What can hang from each mark
J350: J141 J370 J799
J229: J141
J141: J174 J350 J778 J798
J799: J174 J229 J350 J778 J798
J174: J141 J370
J778: J141 J370
J370: J174 J229 J798

Known rows, with every way that one mark hangs from another
J350[J370[J798] J799]: [ 13   8 -34   0 -26  11 -22  -4  -3   5 -77 -70 -14  -7 -72  32   6 -11
 -27   2  -7  10  -2 -49 -18  33   1  47   8  16  26 -40  13]
J174[J141[J350[J799]] J370]: [  0   4 -12  36   3   0 -23 -11  -1 -22 -14 -83 -11  -3 -63  30 -10 -16
   4 -34  56  20  29 -41 -21  53  17  20  18  29  25  -6   9]
J370[J229[J141[J350]] J798]: [ 21  -7 -53  -4 -24   7 -40  -4   4  -1 -15 -38  11  21 -67  24  -6 -14
 -54 -24  -7  12  22 -21 -21  21 -20 -28  31 -21  40 -26   3]
J799[J174 J229 J778 J798]: [-16  -2  23  18 -28  14 -25  -4  19 -14 -73 -43  -9 -22 -40  35   7 -10
  -2  41   9   5  -7 -66 -15  11  27 -52  11  32 -20 -14 -11]
J778[J141[J350] J370[J798]]: [  3   1 -16  16 -22  -7 -21  -3 -12  41 -25 -58 -13  16 -49  35  -9   7
 -25 -31 -64  22  32 -15 -32  30  -7 -22  36  12  16  -5  31]
J778[J141[J350] J370[J174]]: [  5   4  34   9 -15 -20 -15  -8  -6 -18  -9 -62 -17   8 -44  44 -17  -1
  19 -16 -36  21  28 -28 -12  43  19 -22  14  27   8  11  27]
J229[J141[J350 J798]]: [ 39 -19  -3  -4 -25  -7 -56  -9 -19  10  -6 -37  20   9 -58  37 -38  17
 -36   1  22  14  30 -41 -28  34  23 -19  12   7  20 -17 -10]
J141[J174 J350 J778[J370[J229 J798]]]: [ -6  -4 -17  14 -31  -2 -43  -3   5   3 -23 -56  -5  30 -43  29 -18 -12
 -33 -38 -66  21  16 -20 -16  37 -43 -24  17  -1  17 -27  -3]
J174[J141[J350 J778] J370[J229]]: [-14 -10  -9  42 -19   2 -25 -19  -9 -27  -4 -69  12   6 -50  16  -6  -2
 -10 -22  44  25  23 -48 -23  41 -16 -17  20  23  21 -18   2]
J799[J350]: [  4 -10  10  14  -4  -5 -24 -10  10 -27 -27 -54  -5 -16 -43  26 -14   2
 -13  19  14   8  12 -64 -11  32  21  -3  -3  20  17 -28  14]
J141[J174 J778 J798]: [  8 -11  23  10 -34  -5 -53 -16  -4  -2 -49 -55   2   6 -28  39 -40  11
 -16   3   9  16   7 -71 -26  39   4   9  -4  21 -10 -36 -10]
J778[J141 J370]: [ -5  -5  20  20 -32  -5 -15  -9   1  -7 -43 -63 -19   0 -33  55  -1  15
  -5 -15 -22  18  17 -45 -20  29  13   2  22  27  17 -12  33]
J229[J141]: [ 18 -19   2   1 -28  -2 -46 -19  15 -30 -36 -48  -1  -4 -48  44 -21   1
 -25   1  46   5  14 -60 -17  28  17   0  15  10  34 -33  -1]
J799[J798]: [  9  -7   7  39 -23   2 -26 -11   4 -22 -39 -49  -1 -10 -43  33 -26  -1
 -23  19  16   6   8 -54 -15  28  23 -12 -11  20  20 -29  13]
J799[J778[J370] J798]: [ -8 -21  33  40 -41   5 -29  -1  -3 -23 -23 -56  -9  -6 -45  40  -7  11
 -15  11 -14  10   5 -45  -5  25  16 -14   3  39  18 -17 -16]
J229[J141[J174 J350[J370] J778 J798]]: [ 38 -43  12  -9 -36 -12 -66 -15 -21  21 -22 -42  23  18 -67  21 -40   1
 -20  26   3  26  18 -42 -31  44  -3   6  -6  18  -7 -32 -38]
J778[J370[J174 J229[J141] J798]]: [  9  -9 -11  -4 -41   3 -33  -6  21 -51 -13 -50 -15  24 -61  30  -1   1
 -26 -42  -8   3   5 -33   7  17  -5 -10  27  -6  61 -25   2]
J229[J141[J174 J350[J799] J798]]: [ 43 -12  -9 -12 -18  -2 -58   0  -4   1 -15 -47   3  23 -61  44 -33 -14
 -25 -26  11  18  25 -32 -23  42  15  20   2   0   2 -19 -20]
J141[J174[J370[J229]] J350 J798]: [  7   4   1  24 -15  -7 -43  12  -1 -19  -4 -55  -6  10 -53  21  -4  -8
 -15 -10   8  24  14 -13 -22  60  11 -31  12   7 -11   0   2]
J799[J229[J141] J778[J370[J174]] J798]: [ 10 -26  45  35 -54   6 -38  -8   9 -46 -18 -39 -12  10 -55  32 -23   1
   1  11  10   2  -2 -45  10   9  32 -43   1  29  27 -14 -20]
J370[J174 J229 J798]: [ -2  20 -22   0 -23   5 -16  -5  18 -51 -41 -56 -15   2 -50  26   1 -15
 -20 -17  -2   2  -1 -46  -4  25  -2 -13  19  -3  35 -22  22]
J229[J141[J778]]: [ 18 -25  12   5 -40   1 -58 -31   0 -18 -36 -49  12   6 -39  38 -31  13
 -26  -1  43   8  10 -82 -20  24  -3   7   7  18  26 -51 -11]
J350[J141[J174 J778] J370[J229] J799]: [ -2  18 -23  -5 -28  18 -26  -6   2 -45 -74 -77  -2  -6 -58  42  -5 -28
  -5  -2 -12  26  -8 -50   3  31 -32  45 -24  18  -7 -55  11]
J174[J370[J229[J141[J350 J778]] J798]]: [ 15 -17 -28  21 -37   7 -64 -12 -12   5   6 -50  13  29 -66   2  -1   6
 -44 -34  16  20  14 -39 -26  32 -34 -28  32  -2  22 -42  -7]
J799[J174[J370] J229 J350 J778[J141]]: [-30 -11  39  19 -13   6 -18   2  13  -3 -42 -58 -26 -20 -42   8  50   1
  26  26  13  19  -5 -67 -26  21  23 -44  35  42 -50  -2   9]
J370[J174[J141[J350 J778]] J229 J798]: [ -7  -1 -32  11 -17   3 -12 -23  -4 -26 -15 -62  10  18 -56  11 -24 -18
 -14 -33   0  15  24 -48 -14  23 -29 -14  17   4  37 -18   3]
J141[J778[J370[J174]]]: [ -3  -2  53  13 -35 -12 -40 -25   2 -47 -29 -69 -13   1 -33  42 -34  18
  12 -10   1   8   4 -75   4  39  10   0  -3  37  26 -28   3]
J174[J141 J370]: [-16 -12   6  44 -11  -3 -22 -21  17 -40 -31 -75 -18 -18 -49  26  -9   0
   6  -7  77  12  17 -56 -22  47  24   4  24  34  31 -10  11]
J174[J370[J229[J141[J778]] J798]]: [  6 -20 -24  25 -50  14 -60 -16   0 -13 -17 -54   3  23 -56   4  10  14
 -42 -33  36  13  -4 -60 -20  22 -28  -6  32   1  32 -56  -4]
J778[J141[J174 J350[J799]] J370[J798]]: [  7   6 -22  11 -15  -2 -25   6   2  30 -35 -68 -30  30 -51  42  -3 -23
 -14 -58 -75  26  26  -8 -27  38 -17  17  25   6   0  -9  22]
J370[J174 J229[J141[J350]] J798]: [ 24   0 -33 -12 -19   0 -35  -7  10 -33  -2 -42   2  22 -69  17 -10 -21
 -30 -27  -1   8  18 -24  -8  25 -10 -31  23 -17  40 -18   2]
J174[J141[J350[J370[J229]]]]: [ -3 -10 -33   9 -11   2   6  -7  -2 -27 -38 -61  14 -10 -73  31   1 -25
 -12  19  13  21  25 -23 -17  35  -2  -2  11  13  35  -2   6]
J778[J370[J798]]: [ -5   1  -7  16 -28  -1 -35  -8  11   0 -47 -62 -21   2 -46  41 -18  13
 -30 -22 -24   8  11 -41 -12  31   4  -5  27  15  44 -24  15]

Rows
[-15   4 -37   9 -18   8   4 -15  23 -56 -39 -63 -13   2 -56  20  -5 -23
 -11 -29  23   5  12 -46  -5  19  -4   1  25  -1  54 -12  17] -> J370[J174[J141] J229 J798]
[-15  -9 -39  41 -23   9 -29 -17 -10   1  -8 -69   8  16 -58   2  -3  -3
 -27 -38  21  23  22 -41 -29  34 -34 -19  33  11  30 -24   5] -> J174[J141[J350 J778] J370[J229 J798]]
[-24 -11 -34  43 -34  15 -25 -21   4 -17 -32 -72  -3   9 -50   4   7   5
 -26 -37  41  18   6 -61 -23  25 -28   4  33  15  38 -37   8] -> J174[J141[J778] J370[J229 J798]]
[  4  -6 -18  27 -23  16  22  -4   1 -74 -37 -69  -2  -1 -78  20   8 -31
   6   5  25  12  -1 -45   8  19  15  45 -23  20  44 -21   8] -> J350[J370[J174[J141] J229] J799[J798]]
[ 26 -39 -19  -7 -27  -9 -63 -20   0  28 -36 -48   9  22 -73   6 -29 -22
 -28  12 -14  21  14 -31 -33  41 -33   2   9   7   6 -42 -29] -> J229[J141[J174 J350[J370[J798]] J778]]
[  8  -9  14  12 -37  -5 -46   2 -17  -2 -10 -51  10  26 -38  42 -28  12
 -25 -23 -48  26  19 -29 -14  38 -14 -19   1  10   3 -17 -12] -> J141[J174 J350 J778[J370[J229]] J798]
[ 26 -10   5 -12 -39   3 -35  -6  -1 -58 -12 -41   7  13 -56  34 -12  11
 -22 -10  36   6   6 -54  -1  19  23  -5   7  -1  35 -22  -2] -> J370[J174 J229[J141[J798]]]
[ -8   7 -27  16 -35   9 -21   2  13 -18 -43 -58 -14   8 -47  41   6   8
 -41 -32 -35   8   5 -31  -5  22 -10 -10  28   1  50 -25  22] -> J778[J370[J229 J798]]
[ 28 -31   0 -10 -11 -16 -49  -9  16 -14 -32 -46   1   2 -73  29 -23 -34
  -8  30  11  19  20 -16 -24  53   5  -3   2  11   6 -16 -22] -> J229[J141[J174 J350[J370]]]
[ 16  13  16  -8 -16  -3 -14  -8   3 -54 -59 -75 -18 -16 -68  41  -4 -19
  16  17  22   8  -4 -60   1  46  28  46 -14  30  17 -25  11] -> J350[J370[J174] J799]
[  1  -7  13   9 -17  -7 -11 -20   1 -42 -30 -62  -4  -9 -50  34 -36   6
   9  -5  52   9  21 -65 -12  30  39  10   6  27  35  -1   4] -> J370[J174[J141[J798]]]
[ -9 -30 -15  -3 -49  10 -44   7  30 -31 -27 -50 -20  25 -55  33  16 -16
 -34 -36 -25  10   2 -20  -9  17 -29  -7  39  -1  30 -22 -33] -> J799[J778[J370[J229[J141[J174]] J798]]]
[ 14   1 -12  -4 -14 -12  -8  -8 -13  16 -39 -58 -11   3 -73  11  -1 -19
   3  16 -39  23  17 -21 -29  39   0  -8  17  17  -3  -4  24] -> J778[J141[J350[J370[J174 J798]]]]
[ 13   3  29   6 -38  -8 -36  -4 -32 -24   7 -54  15  22 -46  37 -29  27
 -12 -21 -34  20  17 -46   0  34   3 -26  -2  19  19 -14  -2] -> J141[J350 J778[J370[J174 J229]] J798]
[  0  15 -40  -1 -18   6 -27 -13   1   2 -73 -65  -8 -26 -70  26 -19  -5
 -22  22  -9  15   5 -36 -12  31  -7   3   7  21  17 -37  26] -> J350[J141 J370[J798]]
[ -8   7  17  32 -25   5 -37 -20  -5  -9 -41 -57  -1 -10 -35  35 -47  26
  -6   4 -23  18   9 -67  11  13   2 -36 -16  32  12 -43  31] -> J799[J229 J350[J141[J778[J370]]]]
[ -5 -11  12  59   5  -4 -38  -5  19 -41   2 -62 -21 -15 -54  -7 -26 -14
   9  16  18  21   5 -33   0  47  13 -22 -27  31 -15 -29  15] -> J799[J350[J141[J174[J370]]] J798]
[ 29 -13  14  -8 -35  -8 -40   3 -14 -38  22 -41   9  26 -64  38 -22  17
 -18 -27 -10  15  23 -23   4  30  20 -27  11   2  41  -3  -9] -> J778[J370[J174 J229[J141[J350 J798]]]]
[ 20 -16 -15   7 -25   5 -21 -17 -46  25 -37 -70  26   5 -71  30 -29   9
 -15   3  14  27  26 -61 -28  34   3  49  -9  35  14 -27 -13] -> J174[J141[J350[J370 J799] J778 J798]]
[-30 -15   8  28 -23  18  -6 -13  24 -21 -69 -51  -6 -23 -45  29   2 -18
   8  29  34   5   4 -66 -17   3  25 -39  19  34   1  -4 -16] -> J799[J174[J141] J229 J778 J798]
[ 17 -22  -7  -2 -29  -2 -56 -14   9 -27 -15 -42  17  25 -47  32 -23 -25
 -27 -14   4  18  18 -38 -20  35 -29 -17   5  -7   8 -34 -20] -> J370[J229[J141[J174 J350 J778]]]
[ 38  -9 -33  19 -27  18 -30   3 -12 -27   1 -40  18  25 -70  33  -5 -19
 -45 -23   2  15  18 -29  -7  16   0   1  -9 -10  33 -33   0] -> J370[J229[J141[J350[J799[J798]]]]]
[  8 -25 -11  22 -24  -4 -66 -12  36 -17 -26 -57 -30  14 -58   8  -8 -16
 -18 -24  42   9   4 -33 -27  47  -3  -4  33   5  18 -30 -10] -> J229[J141[J174[J370[J798]]]]
[-11 -13   1 -22  -1   3  -3   5  18 -40 -47 -55   0 -25 -64  15  42 -10
   0  46  -5  12  -7 -58  -5  27  10  -1   4  18   4 -24   1] -> J799[J174 J350[J370[J229]]]
[ 12   9   0   5   1   6 -26  -1   2  -6 -33 -58   0  -5 -56  35  -3 -19
  -6   0  -7  13  15 -50 -16  35  20  -5  -4  17  -7 -17   0] -> J141[J350[J799[J174 J798]]]
[ 25 -30 -12 -12 -41   1 -36   5   7 -28 -42 -41   7   9 -70  30   2  -7
 -28  19  14  18  -1 -29 -16  30   7  15   2   1  17 -27 -18] -> J350[J370[J229[J141[J174 J798]]]]
[ 16  -1  -2  -1  -2   4 -19   3  -6   1 -45 -60   4 -12 -77  27   8 -23
   0  32 -15  19   8 -42 -16  39  20  11 -11  26 -10 -18  -7] -> J141[J350[J370 J799[J174 J798]]]
[-10  11 -13  16 -36   7 -47 -23  -6   8 -47 -70  -8  -1 -42  38 -41  25
 -26 -30 -32  16  11 -57  -3  21 -26  -5  10  25  27 -48  19] -> J350[J141[J778[J370[J798]]]]
[ -7  12  24   8 -28  -4 -14  -2  17 -78 -26 -64 -18   0 -43  50  -3   0
   2 -19  -6   6   3 -42  14  34  16 -11   8  14  42  -9  18] -> J778[J370[J174 J229]]
